What can hang from each mark:
ganetos: fafu mutof
pofez: ganetos mutof nidu rema
numib: mutof pofez
mutof: fafu pofez rema
fafu: mutof rema
rema: ganetos numib pofez
nidu: pofez

Known rows, with every way that one mark hangs from another:
pofez(mutof rema): [-0.05,0.15,-0.56,0.17,-1.43,-1.23,-0.06,-1.21,-0.21,0.40,-0.04,-0.16,-0.06,0.50,-0.24,-0.47,1.73,0.40,-0.78,0.11,-1.08,5.85,-0.87]
numib(pofez(mutof nidu rema)): [-0.01,-2.05,-1.31,0.16,-1.76,-1.93,-2.64,-1.56,0.71,1.22,0.19,1.39,-0.50,-0.02,0.24,-1.13,0.88,1.05,-0.83,-0.43,-1.92,4.23,-1.81]
rema(numib): [0.05,1.32,-1.05,-0.39,-0.11,-1.04,-0.20,-0.03,0.10,-0.49,0.58,-0.36,-0.13,0.08,-0.56,-0.34,0.35,-1.61,0.52,0.26,0.18,0.20,0.16]
nidu(pofez(rema(numib))): [-0.25,0.05,-1.63,-0.36,-0.78,-1.35,0.22,-1.12,0.35,-0.42,1.96,0.72,1.24,0.71,-1.31,-1.31,3.00,-1.32,-0.04,0.13,0.67,1.92,-0.47]
numib(pofez(ganetos(mutof(fafu(rema))))): [0.41,-1.73,1.39,-0.10,-1.78,-1.40,-2.92,-1.13,2.76,-1.69,-0.55,4.20,0.12,-0.52,-2.18,1.04,-0.01,-0.55,-0.21,1.01,-2.26,-0.92,-1.47]
ganetos(mutof(fafu(rema(numib)) pofez)): [0.91,0.13,-0.02,-0.63,-0.75,-2.44,-1.36,-0.71,1.13,-2.37,-0.93,2.55,0.05,-0.28,-2.33,0.59,0.16,-1.48,-0.39,1.84,-0.10,-0.82,-0.51]
fafu(mutof(rema(ganetos numib pofez))): [0.68,-2.84,-1.00,-3.91,-0.58,-0.07,-2.49,-0.93,1.56,-3.42,0.40,1.80,0.12,0.95,0.33,1.01,2.26,-2.27,0.98,-0.02,-0.48,-5.41,-1.17]
mutof(pofez(ganetos)): [0.58,-2.28,0.51,-1.17,-0.09,0.21,-1.52,0.62,0.46,0.88,0.50,0.07,0.99,-0.01,-0.81,-0.90,0.61,0.98,-0.49,-0.35,-0.62,0.96,-0.92]
nidu(pofez(mutof(fafu) rema)): [-0.03,-1.66,-0.38,0.46,-2.13,-1.17,-0.44,-2.96,0.78,-0.63,0.66,2.27,0.48,0.49,-1.13,0.57,4.00,0.69,-1.21,0.85,-0.20,4.76,-0.95]
nidu(pofez(mutof rema)): [-0.12,-0.75,-0.13,0.25,-1.41,-0.83,-0.05,-1.65,-0.41,-0.19,1.24,0.87,0.93,0.70,-0.99,-0.71,3.33,0.40,-1.01,0.28,-0.13,4.37,-1.03]
pofez(ganetos mutof rema(numib)): [0.06,0.01,-1.35,-1.12,-1.89,-1.93,-0.77,-0.93,0.70,0.71,0.93,-0.75,0.56,0.88,-1.23,-0.96,2.36,-1.04,-0.24,0.31,-2.11,7.55,-1.32]
fafu(mutof(pofez) rema(numib)): [0.06,-0.73,-1.25,-0.70,-0.62,-1.54,-1.35,-0.25,1.53,-1.65,0.43,1.68,1.09,-0.27,-1.61,1.39,-0.21,-2.07,0.00,1.61,0.82,-2.05,-0.98]
rema(ganetos numib pofez(mutof(fafu) nidu)): [0.80,-3.46,-2.60,-3.46,-1.04,-1.05,-1.69,-1.97,0.39,-0.43,-0.93,1.52,-0.97,-0.50,0.64,1.05,2.74,-0.08,-0.23,1.05,-3.15,-0.89,-0.75]
fafu(mutof rema(ganetos numib pofez)): [0.00,-2.19,-1.71,-3.25,-0.54,-0.54,-0.37,-0.79,1.28,-2.39,-0.03,2.54,0.87,-0.49,-0.28,1.88,1.51,-2.63,0.62,1.23,-1.58,-6.22,-0.89]
mutof(pofez(ganetos(fafu) nidu rema)): [0.21,-5.12,-1.44,-1.73,-0.94,-1.03,-1.81,0.34,0.43,3.44,0.59,-2.52,0.44,0.02,-0.95,-0.55,1.24,1.68,-1.21,0.75,-1.28,5.28,-1.71]
fafu(rema(numib pofez)): [0.12,-0.66,-1.37,-1.60,0.37,-1.11,-0.21,0.38,1.16,-1.31,0.56,2.79,-0.15,-0.35,-0.47,0.46,-0.12,-2.17,0.21,0.30,-0.22,-2.87,-0.29]
nidu(pofez(ganetos mutof)): [0.13,-1.65,1.01,-0.67,-1.07,0.45,-1.24,-0.86,-0.06,-0.01,1.52,0.62,1.38,0.55,-1.59,0.00,2.79,0.17,-0.68,0.67,-1.08,2.75,-1.16]
pofez(ganetos(fafu mutof) nidu rema(numib)): [0.25,-1.33,-1.66,-1.78,-1.11,-2.59,-0.95,0.27,-0.23,1.98,0.26,-3.61,0.16,0.63,-1.77,-0.64,1.13,-1.09,-0.22,1.96,-2.88,6.40,-1.45]
fafu(mutof(pofez(nidu)) rema(ganetos numib)): [0.15,-4.10,-2.78,-2.97,-1.20,-0.98,-1.98,-0.60,1.01,-0.69,-0.49,1.02,1.39,-0.54,-0.81,1.47,0.80,-1.10,0.15,2.02,-1.34,-4.10,-1.34]
rema(ganetos numib(mutof) pofez(nidu)): [0.96,-3.08,-2.72,-3.91,0.22,0.14,-0.90,-0.63,0.61,-0.08,-0.01,0.57,-0.93,-1.15,1.15,-1.33,1.19,-1.11,0.81,-0.18,-3.34,-3.51,-0.11]
nidu(pofez(mutof(rema(numib)))): [0.54,-0.44,0.32,-1.05,-1.13,-0.82,-2.67,-1.09,0.69,-2.79,1.90,1.22,-0.07,1.63,-1.69,-0.10,2.56,-1.91,0.10,0.44,1.64,1.52,-0.87]
numib(mutof(fafu) pofez(ganetos nidu rema)): [0.35,-4.85,-1.98,-0.64,-2.52,-1.04,-3.35,-2.48,4.03,1.55,0.29,2.56,-0.70,-0.91,-0.17,-1.01,1.00,0.76,-0.27,-0.59,-3.88,3.61,-1.53]
numib(pofez(ganetos mutof(fafu))): [0.43,-1.80,0.87,0.06,-1.95,-0.98,-3.21,-2.07,2.25,-0.26,0.22,2.56,-0.60,-0.43,-1.04,0.86,1.43,0.56,-0.50,0.09,-1.81,2.60,-1.46]
mutof(fafu(rema(numib)) pofez(nidu)): [0.33,-3.37,-2.75,-1.08,-1.04,-1.85,-2.27,-0.73,2.09,-0.13,-0.56,2.36,-0.10,-0.61,-1.26,1.27,-0.16,-0.33,-0.56,1.66,-0.05,-0.61,-0.65]
mutof(fafu pofez(ganetos) rema): [0.97,-4.67,0.65,-1.76,-1.37,0.12,-4.11,-0.67,2.85,-1.30,0.05,2.29,-0.01,1.00,-1.15,0.64,1.19,1.02,-0.53,-0.25,0.38,1.00,-1.34]
mutof(fafu rema(pofez(ganetos nidu))): [0.71,-6.78,-1.11,-3.03,-1.18,0.43,-4.16,-0.73,3.01,-0.28,-0.04,2.77,-0.71,0.88,0.63,1.25,0.90,0.99,-0.45,-0.21,-2.20,-0.30,-1.50]

Rows:
[0.06,1.40,-1.55,-0.26,-1.45,-2.28,-0.07,-1.13,-0.05,0.06,0.49,-0.55,-0.12,0.58,-0.67,-0.79,1.89,-1.23,-0.25,0.35,-0.77,6.07,-0.77] | pofez(mutof rema(numib))
[0.41,-2.11,0.36,-1.41,-1.87,-0.68,0.14,-2.53,-0.19,-1.94,-0.53,1.98,1.32,0.41,-1.31,-0.41,4.72,0.49,-0.43,1.07,-1.52,-0.16,-0.74] | nidu(pofez(rema(ganetos(mutof(fafu)))))
[1.04,-1.54,-0.35,-1.06,-1.47,-2.38,-5.29,-1.54,2.49,-2.57,-0.45,2.61,-1.52,0.82,-0.99,-0.16,-0.07,-1.27,0.36,0.39,-0.70,-1.05,-1.32] | ganetos(mutof(fafu rema(numib(pofez(nidu)))))
[0.82,-0.36,1.90,-0.83,-0.13,-0.72,-1.96,0.44,-0.26,-1.80,-0.37,-1.72,-1.30,1.16,-1.28,0.61,-0.11,-1.03,-0.04,1.21,1.09,1.12,-0.65] | ganetos(fafu mutof(rema))
[1.07,0.34,1.90,-0.46,0.79,-1.21,-0.66,0.69,-1.55,-0.18,-0.60,-2.21,-0.44,-0.10,-1.55,-0.28,-0.01,0.10,-0.73,1.35,0.63,0.66,-0.55] | ganetos(fafu mutof(pofez))
[0.47,-1.84,-1.39,-2.49,-0.68,-1.78,-0.07,-0.32,-0.63,0.65,0.30,-2.25,0.15,-0.20,-1.20,-0.94,3.10,-0.51,-0.08,0.65,0.61,1.25,-0.77] | mutof(pofez(rema(ganetos(fafu) numib)))
[0.35,-3.32,-1.25,-1.11,-2.12,-1.46,-1.52,-1.25,1.26,1.12,-1.08,0.38,0.57,0.53,-0.77,-0.21,1.44,1.12,-0.81,1.18,-3.92,5.45,-1.42] | pofez(ganetos(mutof(fafu)) nidu rema)
[0.18,-3.46,0.49,-1.26,-0.39,-0.43,-1.28,1.01,1.02,0.95,0.47,-0.46,0.43,-0.56,-2.17,1.32,-0.07,0.02,-0.80,1.44,0.28,0.95,-1.17] | mutof(pofez(ganetos(fafu(rema))))
[0.38,-3.03,-2.44,-2.93,0.02,-0.53,-1.78,0.50,1.00,1.20,0.91,0.33,0.21,0.01,0.25,-0.55,0.58,-0.62,0.11,-0.03,-2.97,-0.18,-0.98] | rema(numib pofez(ganetos nidu))
[0.65,0.10,2.02,-0.35,-0.53,-0.85,-2.52,-0.08,0.71,-0.59,0.17,1.22,0.40,0.05,-1.33,-1.39,0.13,-0.30,0.16,-0.30,-2.08,-0.30,-1.34] | numib(pofez(ganetos(mutof)))
[1.20,-0.33,1.23,-0.14,-0.32,-1.16,-1.21,-0.87,0.08,-1.33,-1.25,1.31,-0.11,-0.06,-1.16,-0.10,0.54,0.78,-0.81,0.85,-0.39,-0.10,-0.49] | ganetos(mutof(fafu pofez))
[0.96,0.14,0.57,-2.43,0.64,-1.51,-0.69,0.79,-0.30,-0.24,0.61,-1.89,-0.59,0.10,-1.52,-0.10,0.94,-2.05,0.14,1.20,-1.88,0.88,-0.77] | rema(numib pofez(ganetos(fafu mutof)))
[0.78,-3.54,0.11,-1.65,-0.45,0.19,-2.62,-1.20,2.37,-2.46,-0.20,3.43,-1.30,0.75,0.48,1.29,0.99,0.11,-0.20,-0.65,0.34,-2.14,-0.57] | mutof(fafu rema(pofez))
[0.31,-4.70,-1.06,-2.52,0.44,0.20,-1.43,0.75,0.40,2.45,0.68,-1.56,-0.52,-0.37,0.17,0.88,0.25,0.60,-0.58,0.80,-2.21,0.65,-1.10] | rema(pofez(ganetos(fafu) nidu))
[0.27,-2.75,0.26,-1.79,-0.72,-0.13,-1.25,-0.03,1.09,-0.40,0.25,2.71,0.29,-0.16,-0.74,1.10,0.65,-0.34,-0.77,0.51,-2.50,1.06,-1.39] | fafu(rema(pofez(ganetos mutof)))
[0.16,0.04,-1.36,-0.56,-0.19,-1.28,0.07,-0.04,1.51,-0.46,0.76,-1.03,-1.58,-1.27,-1.75,1.09,-0.79,-3.19,0.65,1.93,0.24,0.94,0.25] | ganetos(fafu(rema(numib(mutof))))
[0.05,-2.28,-0.61,-0.39,-2.66,-1.22,-1.01,-2.18,1.57,0.75,-0.13,0.80,0.16,0.47,-0.83,0.64,2.64,0.91,-0.99,0.58,-2.45,7.72,-1.33] | pofez(ganetos mutof(fafu) rema)
[0.70,-5.57,-1.28,-2.28,-0.66,0.04,-3.44,-1.03,2.36,-1.04,-0.43,3.10,-1.38,0.68,1.10,1.40,0.41,0.86,-0.50,-0.21,-0.72,-1.63,-0.87] | mutof(fafu rema(pofez(nidu)))
[0.11,-4.25,-1.37,-0.40,-2.96,-1.85,-3.58,-2.63,2.56,1.68,0.07,2.31,-0.26,-0.06,-0.45,0.13,1.98,1.61,-1.09,0.11,-3.50,5.98,-2.29] | numib(pofez(ganetos mutof(fafu) nidu rema))
[-0.58,-3.24,-0.24,-0.59,-1.65,-0.54,-0.47,-1.40,1.10,0.82,2.16,-1.39,1.74,0.64,-1.92,1.49,3.31,-0.67,-0.52,1.73,-0.41,3.49,-1.75] | nidu(pofez(ganetos(fafu(mutof)) rema))
[1.38,-4.82,-0.20,-3.49,-0.92,1.05,-2.41,-1.91,2.84,-3.03,-0.65,3.53,-1.75,-0.22,0.88,0.46,1.99,-0.25,0.49,-0.81,-1.41,-4.17,-0.34] | numib(mutof(fafu rema(ganetos pofez)))
[0.57,-3.80,-1.44,-0.69,-0.59,-0.54,-2.07,-0.89,1.02,1.00,-0.77,1.12,-0.24,-0.45,0.02,0.72,0.12,1.94,-0.98,0.68,-0.58,-0.02,-0.55] | mutof(fafu pofez(nidu))
[0.27,1.66,0.10,-0.53,-0.16,-2.31,0.13,0.55,-0.26,-1.19,-0.16,-1.41,-0.68,-0.12,-2.47,1.26,-0.64,-2.90,0.19,2.67,0.24,0.70,-0.27] | ganetos(fafu(rema(numib)) mutof)
[-0.22,-4.23,-2.17,-2.22,-1.13,-0.64,-0.04,-0.53,-0.70,2.18,-0.52,-2.68,-0.15,-0.22,0.22,0.43,2.08,1.00,-0.32,1.20,-1.50,2.11,-0.85] | pofez(nidu rema(ganetos(fafu)))
[0.50,-4.19,-0.86,-1.74,-0.35,0.15,-2.36,0.60,0.47,2.11,0.21,-0.15,1.00,-0.06,-0.29,-0.77,0.17,1.70,-0.73,0.00,-1.81,1.09,-1.27] | mutof(pofez(ganetos nidu))
[0.78,-2.66,-0.61,-1.23,-0.99,-0.26,-1.10,-0.50,1.74,1.16,0.69,0.28,0.64,-0.44,-0.76,-2.57,1.36,0.65,-0.46,-0.97,-2.05,4.35,-1.10] | numib(mutof(pofez(ganetos rema)))
[0.17,-0.30,-0.96,-2.20,-0.18,-0.80,0.29,-0.08,-0.71,-0.05,0.22,-2.85,-0.61,-0.44,-0.89,0.68,1.85,-1.61,0.77,1.39,0.31,-1.02,0.09] | rema(ganetos(fafu) numib)
[0.64,-2.51,-1.92,-2.30,-0.65,-0.93,-2.30,-0.94,1.07,0.67,0.57,-1.49,-1.80,-1.75,-0.34,-0.55,0.70,-1.62,1.03,0.73,-1.59,-2.27,-0.54] | rema(ganetos(fafu) numib(mutof pofez(nidu)))
[1.27,-3.40,-0.15,-1.75,-0.50,0.44,-2.60,-1.58,3.36,-2.70,-0.07,3.63,-2.12,0.00,0.53,0.39,0.50,-0.56,0.12,-0.83,-0.55,-1.72,-0.27] | numib(mutof(fafu rema(pofez)))
[0.71,-4.37,0.08,-2.48,-1.84,-0.07,-5.00,-1.23,0.98,-1.16,-0.35,2.04,-0.95,0.48,0.42,-0.06,1.42,0.73,0.05,-0.47,-1.11,-1.59,-1.87] | numib(pofez(mutof(rema(ganetos)) nidu))
[0.16,0.07,-1.75,-0.41,-0.85,-1.00,0.28,-1.50,1.25,-0.71,1.99,0.84,0.43,-0.02,-1.20,-2.16,2.68,-2.03,0.40,-0.15,-0.13,2.37,-0.16] | nidu(pofez(rema(numib(mutof))))
[0.40,-1.39,-1.91,-2.75,-1.11,-2.23,0.00,-0.31,-1.39,0.91,-0.82,-3.45,-0.21,0.22,-0.95,-0.62,2.17,-0.97,0.12,1.97,-2.14,2.54,-0.87] | pofez(nidu rema(ganetos(fafu mutof) numib))
[0.27,-0.14,-0.55,-1.67,-0.69,-0.95,-1.73,-0.86,0.58,-1.08,0.37,1.27,-0.14,-0.70,-0.46,-1.10,1.77,-1.36,1.07,-0.61,-0.48,-4.20,-0.55] | rema(ganetos numib(pofez))
[0.56,-4.78,0.47,-1.53,-1.84,-0.85,-5.63,-0.37,1.70,0.61,0.93,-0.45,-1.50,0.67,-0.93,0.98,0.33,0.30,-0.46,0.60,-0.82,3.50,-2.37] | numib(pofez(ganetos(fafu) mutof(rema) nidu))
[0.23,-2.60,1.33,-0.59,-1.61,-0.31,-1.21,-1.24,1.64,-2.02,0.04,3.25,1.53,0.21,-2.87,1.43,1.83,-0.57,-0.62,2.12,-1.47,-0.31,-0.98] | nidu(pofez(ganetos(mutof(fafu(rema)))))
